What can hang from each mark:
zagofa: lasumaf mobik ranen
mobik: padoru zagofa
ribat: dofo lasumaf mobik
padoru: lasumaf mobik ranen
lasumaf: padoru ribat zagofa
ranen: mobik padoru ribat zagofa

Every row comes from one small tree of marks. Brackets hold a mark, then the marks that hang from it, in alphabetical order. Every link used is in the known rows. Which tree was each row made from?
In the rows, 128 means zero.
Known rows:
(zagofa (mobik padoru) ranen): [177 166 164 127 124 107 154  68 141 146  93 147 182 152 163 141 103 148
 152 130 103 170  99 152  99 176 115]
(padoru ranen): [126 175 149 151 128 132 103  91 126 160 132 160 144 136 131 164  96 125
  95 150 112 135 113 138  73 167 149]
(padoru (lasumaf zagofa) mobik (ranen ribat)): [102 147 156 162 117 171 110 126 124 137 134  93 152 142  99 167  75 130
  78 144 137 111  89 112 130 145 179]
(padoru (lasumaf zagofa) mobik ranen): [101 143 170 171 113 171 106 134 122 143 152 117 167 145 101 191  75 127
  65 143 121 126  83 144 133 137 173]
(padoru (lasumaf zagofa)): [118 151 167 155 117 133 136 107 102 168 138 161 166 127 122 202  83 126
  72 136 121 151  85 156 114 165 166]
(mobik (padoru (lasumaf (ribat dofo)) (ranen zagofa))): [ 99 212 179 133 127 164 105 142  91 154 111 147 109 150 137 226 107 152
 101 122 129 143  84 139  70 110 146]
(ranen (padoru mobik) (ribat dofo lasumaf) zagofa): [ 90 194 169  81 124 148 134 122 102 182  72  73  85 164 131 140 103 171
  84 131 134 126 103  82  73 124 134]
(lasumaf (padoru (mobik zagofa) ranen)): [119 162 159 134  98 163 120 118 141 164 127 113 162 135 110 154  93 113
  83 162 116 115  93 139  81 124 137]
(ribat dofo lasumaf (mobik (zagofa ranen))): [105 186 153 124 142 115 145 145 105 153  73 163 162 152 137 221 126 134
 115 114  99 130 103 121  80 122 120]
(padoru (lasumaf (ribat dofo mobik) zagofa) ranen): [ 90 188 178 180 130 165 114 186 102 150 101 138 151 130 123 240 103 111
  84 115 126 127  79 132  83 138 167]
(padoru (mobik (zagofa lasumaf)) ranen): [127 153 136 140 114 156 121 120 122 141 148 168 157 155 112 161  84 153
  95 135 111  99 110 125  95 139 135]
(ranen ribat (zagofa mobik)): [148 173 162 117 116 110 160  75 131 165  99 130 134 151 156 121 116 133
 114 129 133 144 112  88  80 176 132]
(zagofa (lasumaf padoru) mobik (ranen (ribat dofo))): [162 162 141 133 130 123 180  91 135 134  48 139 152 136 170 146 115 103
 169 113 135 140 104 107  76 209 123]
(zagofa (lasumaf padoru) (ranen mobik)): [166 159 154 138 110  98 153 106 102 170  99 176 156 110 154 125 113 125
 117 117 130 167 106 149  71 218 137]
(padoru lasumaf mobik): [136 146 171 139 117 159 110 118 115 167 147 150 165 134 116 178  67 119
  93 153 108 145  93 142 117 141 164]
(ranen (ribat dofo (lasumaf padoru))): [108 177 141 111 135 144 157 112 116 177  62  94 119 116 129 180 108 116
 121 142 137 139 102  99  59 158 144]
(ranen (padoru (lasumaf zagofa))): [121 173 172 134 112 133 130  99  85 184 123 139 144 127 130 175  80 139
  66 136 128 151  84 169  99 168 154]
(ribat lasumaf): [129 161 145 120 136 121 136  96 116 185 122 144 143 126 127 180  90 140
 106 144 114 150 116 125  85 162 145]
(padoru lasumaf mobik ranen): [122 154 162 154 121 173  85 125 119 146 152 138 157 139 112 182  70 120
  87 151 114 129  98 139 117 131 167]
(ranen (padoru lasumaf (mobik zagofa))): [135 171 174 102 101 163 114 113  93 176 131 140 151 136 110 159  67 133
  76 153 109 124  91 153  96 115 136]
(zagofa (mobik padoru)): [168 168 163 122 117 126 164  79 128 163 105 141 167 139 150 141 101 157
 133 138 107 164  96 149  89 163 121]
(ranen mobik padoru ribat): [154 195 161 100 108 120 129  91  85 192  82 128 116 113 140  67 103 151
  93 138 126 149 114 120  50 196 131]
(ranen padoru ribat (zagofa lasumaf mobik)): [163 185 147  98 114 106 174  72 105 172  93 141 108 154 172 106 108 169
 119 110 149 134 113  96  70 195 122]
(ribat dofo (lasumaf (zagofa ranen))): [ 94 161 159 140 140 114 147 113 123 155  79 128 156 154 135 208 109 137
 101 118 108 147  98 131 101 168 139]
(mobik (padoru (ranen ribat))): [132 185 138 128 127 139 124  81 114 145 108 127 128 140 130 143 101 163
 121 148 129 129 107 126  72 160 140]
(mobik padoru): [142 178 160 119 121 121 142  88 108 172 121 157 153 135 138 161  96 161
 109 146 111 160  94 160  79 160 136]

Write each row's tree:
[115 136 178 153 109 156 129 131 116 164 145 127 175 139 108 184  70 131
  68 142 116 146  78 146 137 148 172]
(padoru (lasumaf zagofa) mobik)
[ 65 152 164 152 118 174 143 157 137 162  90  49 142 143 106 201 101 131
  68 137 130 125  78 127  98 126 154]
(ribat dofo (lasumaf (padoru mobik ranen) zagofa))
[176 191 171 106 108 109 165  96 121 190 106 146 117 142 176 125  98 154
 126 109 136 150 109 124  59 194 119]
(ranen padoru (zagofa (lasumaf ribat) mobik))
[131 178 134 119 123 123 166 102 110 139  65 170 149 136 143 168 113 115
 141 118 131 119 104 116  61 181 120]
(mobik (zagofa (lasumaf padoru) (ranen (ribat dofo))))
[149 157 178 139 115 162 105 132 133 180 142 136 159 122 114 172  59 100
 113 151 109 150  95 133  98 148 165]
(padoru (lasumaf ribat) mobik)
[159 175 156 131 121 101 124  85 113 159  85 157 151 123 139  92 110 126
 118 132 114 158 119 115  76 206 137]
(zagofa (ranen mobik ribat))
[ 95 172 186 160 104 181 126 164 155 166  88  67 147 135 114 181  91 102
  86 142 122 130  73 134  70 149 151]
(lasumaf (padoru mobik ranen) (ribat dofo) zagofa)
[160 159 175 148 109 127 161 106 161 179 106 117 174 130 141 147  91 109
 119 129 115 159  93 131  85 194 139]
(lasumaf ribat (zagofa mobik))
[111 181 138 105 133 129 158 103 121 155  53 115 139 132 130 183 117 108
 132 134 126 123 107 103  65 145 121]
(mobik (zagofa (ranen (ribat dofo (lasumaf padoru)))))
[154 180 171 125 122 146 126 112 105 178 130 156 152 115 127 195  75 135
 131 140 118 164  87 159  83 149 153]
(mobik (padoru (lasumaf ribat)))
[ 96 194 173 134 122 146 148 147  66 164  67 117 127 129 134 188 104 140
  79 115 136 133  75 125  82 149 153]
(ranen (padoru (lasumaf zagofa)) (ribat dofo mobik))
[127 190 150 125 131 112 166 146  82 131  79 208 169 159 150 207 125 182
 134  99 103 132  89 148  77 144 111]
(ribat dofo (mobik padoru (zagofa lasumaf ranen)))
[158 172 158 139 122 142 138  82 134 145 109 133 154 145 149 148 106 157
 126 139 113 147 100 145  87 154 124]
(zagofa (mobik (padoru ranen)))
[145 161 139 121 106 120 172  99 104 177 121 188 159 120 137 172  99 126
 109 132 129 133 101 145  64 169 130]
(mobik (zagofa (lasumaf padoru)))
[167 165 124 133 128 140 161  85 126 127  99 138 139 147 151 129 101 173
 156 120 140 123 108 111  86 182 127]
(zagofa lasumaf (mobik (padoru (ranen ribat))))
[130 152 167 125 109 164 120 122 111 160 148 158 177 138 104 180  74 122
  86 150 102 126  92 140 114 114 148]
(padoru lasumaf (mobik zagofa))
[143 185 142 107 120 107 147  72 118 144  93 152 162 151 131 140 106 151
 137 142 111 133 104 135  82 157 117]
(mobik padoru (zagofa (ranen ribat)))
[157 186 150 102  96 118 146 110  67 187 109 188 135 124 138 107 104 176
  85 115 119 136 111 151  54 178 113]
(ranen (mobik (zagofa lasumaf)) padoru)
[126 172 141 147 134 152  99  92 105 141 129 151 132 125 119 176  86 116
 105 149 135 120 110 112  94 160 167]
(padoru lasumaf (ranen ribat))
[136 184 148 138 118 136 107 102 106 154 104 139 127 120 124 101 110 141
  95 139 127 132 117 105  66 183 145]
(padoru (ranen mobik ribat))
[135 203 143  93 109 139 151 122  62 163  62 172 110 129 130 104 115 171
 102 108 121 120 109 113  39 173 107]
(ranen (mobik (zagofa lasumaf)) padoru (ribat dofo))
[101 158 166 118 122 165 145 141 126 182  85  88 142 128 119 186  96 122
 100 147 119 144  88 122  84 129 146]
(ribat dofo (lasumaf (padoru mobik)))
